What can hang from each mark
z884: z807 z937
z781: z907
z486: z953
z953: z210 z348 z486 z907
z807: z348 z884
z348: z953
z937: z884
z210: z953
z907: z781

Every row comes from one small tree of marks. The marks that hang from a mark follow it in brackets, in the order of their numbers. Every link used is in the known rows. Which tree was each row made from?
Known rows
z807(z348): [ 2  5  2 -8  2  0  1 -9  3  1  1 11 -6  2 -8  1 -2  0 -2]
z884(z807(z348(z953(z907))) z937): [  5   0   5  -6  -1   2  12  -9   2   5 -13  34 -15 -10  -6   3 -10   3
   2]
z884(z937): [ 1  6  4  0 -1 -7  7 -5 -5  3 -8 10 -4  7 -4  8 -1  3  2]
z348(z953(z210 z486)): [  6   0 -17 -16   3  -4   5 -13   2  -6  -5  16   5   2  -2  -1  15   4
   1]
z884(z807): [ 1  1 -2  3  4 -1  0 -7  3  7 -5 15 -4  5  2  4  2  5  6]
z807(z348(z953) z884(z937)): [  1   0  11  -8   8  -8  10  -6  -2  -2 -12  23 -20  -4 -15   1 -18   2
  -3]
z210(z953(z486 z907(z781))): [ -3   1 -12   1 -11   1  10 -23   1 -13   1  11   6   4  -1  -4  20  -5
   7]
z210(z953(z348 z486 z907)): [ -1   1  -7 -12  -1  11   6 -18   0  -7   2  20   3   1  -6   0  22  -7
  -2]
z884(z807(z348(z953)) z937): [  5   1   3  -5   4  -5  12  -6   5   5 -18  33 -17  -1  -7   5 -17   6
   0]
z937(z884(z807(z348(z953(z210 z907))))): [ 11  -4   1 -18   3   9   4 -20   6   7  -8  28  -9 -20   0  -2   3   1
   6]
z348(z953(z907)): [  3   2  -1  -3  -5  -5   5 -11  -7  -4   5  11  -4  -8  -3  -2   6   4
   4]
z348(z953(z210 z486 z907(z781))): [  3  -4 -22 -13 -10   1  10 -23   2  -9   0  11   9  -6   1  -5  24   4
   8]
z907(z781): [ -2   1  -7   4  -6  -6   4 -14   2  -3   2  -1   2   7  -1   1   6   6
   8]
z884(z807(z348(z953(z486))) z937): [  3   1  -6  -8   7  -2  14  -9   7   2 -20  36 -12   3  -9   7  -4   1
   0]
z953(z210 z348 z486 z907(z781)): [  0  -4 -21 -21  -7  16   4 -25   5  -2   4   7  12  -2   1   0  32   1
   4]
z781(z907): [-3  4 -1 -1 -2  1  3 -8 -9 -3  3 11 -6  3  0  3 11 -3  4]
z486(z953(z210 z348)): [ 11  -9  -5 -19   0   6   2 -16   6   8   2  15   6  -1  -4  -8   8   0
  -5]
z348(z953(z907(z781))): [  0  -1  -6   2 -12  -6   9 -17  -3  -8   5   7  -2  -6  -1  -4   7   7
   9]
z807(z348(z953(z210 z486 z907)) z884(z937)): [  4  -3  -2 -24   4   5  11 -15  -2  -4 -12  27  -9 -13 -11  -2   4  -3
  -3]

Which tree is each row?
[  8 -12  -9 -17 -11  11   6 -26   6   5   7  11   9  -9   0 -11  16   0
   2] -> z486(z953(z210 z348 z907(z781)))
[  1  -1   7  -8   9  -6   5  -8   0  -5  -2  17 -17  -5 -13  -4 -13   3
  -3] -> z807(z348(z953) z884)
[  3  -9  -3  -5  -9   7   7 -22   4   3  10  10   3  -4  -5  -9  12   0
   1] -> z486(z953(z348 z907(z781)))
[ -2   3  14  -7   8  -2   6  -5  -2   3 -10  15 -17   1 -13   4 -12  -1
  -3] -> z807(z348 z884(z937))
[  6  -1 -16 -17  -2   2   5 -17  -2  -6  -1  15   6  -8  -1  -3  22   2
   3] -> z348(z953(z210 z486 z907))
[  0   1   4 -13   7   1  13 -11  -3  -6  -9  25 -15  -8 -14   0   1  -4
  -3] -> z807(z348(z953(z486 z907)) z884(z937))
[  0   0   2 -10  11  -5  13  -8   0  -7 -13  25 -16   1 -16   2  -6  -1
  -3] -> z807(z348(z953(z486)) z884(z937))
[ -4  -1 -13  -9  -9   9   9 -24   5 -12   3  16   6   3  -4  -2  23  -4
   4] -> z210(z953(z348 z486 z907(z781)))
[  3  -2 -15 -25   0  17   0 -19   2   0   2  11  10  -3  -2   1  30  -2
  -1] -> z953(z210 z348 z486 z907)
[ -2   2  -9 -11   4   5   6 -16   4  -8  -2  21   2  10  -7   2  15  -5
  -4] -> z210(z953(z348 z486))
[  4  -5 -13 -10 -13  -1   7 -21  -1  -6   1   8   5 -11   3  -7  10   8
   9] -> z348(z953(z210 z907(z781)))
[  1  -2 -19 -12  -9   7   5 -23   1  -5   1   3  13  -2   4  -2  28   1
   8] -> z953(z210 z486 z907(z781))
[ 11  -5  -1 -17   7   3   4 -17  11   6 -13  29 -10 -11  -2   0  -2   4
   5] -> z937(z884(z807(z348(z953(z210)))))
[ -1   0 -16  -1  -8  -3  11 -19   0 -11   3   9   2  -2  -3  -2  20   3
   8] -> z348(z953(z486 z907(z781)))
[  0  -5 -12 -19 -11  14   1 -23   4   1   6   5   9  -8   1  -2  18   6
   6] -> z953(z210 z348 z907(z781))
[  7  -2   7  -6   4   4   4 -16   4   4  -4  27 -16 -14  -5   1   0   0
   5] -> z937(z884(z807(z348(z953(z907)))))
[  4  -7  -2   4 -11  -1   9 -20   1   1   8   5   3  -2  -2 -11   9  -1
   6] -> z486(z953(z907(z781)))
[  0  -1   8 -10   4   1   4 -12  -3  -5   3  17 -17 -14 -12  -6  -7   0
  -1] -> z807(z348(z953(z907)) z884)
[  8  -8  -6 -13  -4   7   8 -27  11   3  -7  24  -6 -18   1  -4   5   4
  10] -> z937(z884(z807(z348(z953(z210 z907(z781))))))
[ -1   1   3 -10  -5   9   3 -17  -2  -3   4  17   0  -3  -5  -2   9  -3
   0] -> z210(z953(z348 z907))
[ -1   2  -9 -13   2  14   1 -14  -1  -1   6  10   4   1  -5   4  27  -4
  -1] -> z953(z348 z486 z907)
[  5   1   7  -4   9   4   1 -13   9   9  -7  21 -12  -1  -4   6  -1  -2
   4] -> z937(z884(z807(z348)))
[  2  -3  -2  -3  -9   0  16 -16   6   2 -13  30 -13  -9  -4   1  -9   7
   7] -> z884(z807(z348(z953(z907(z781)))) z937)
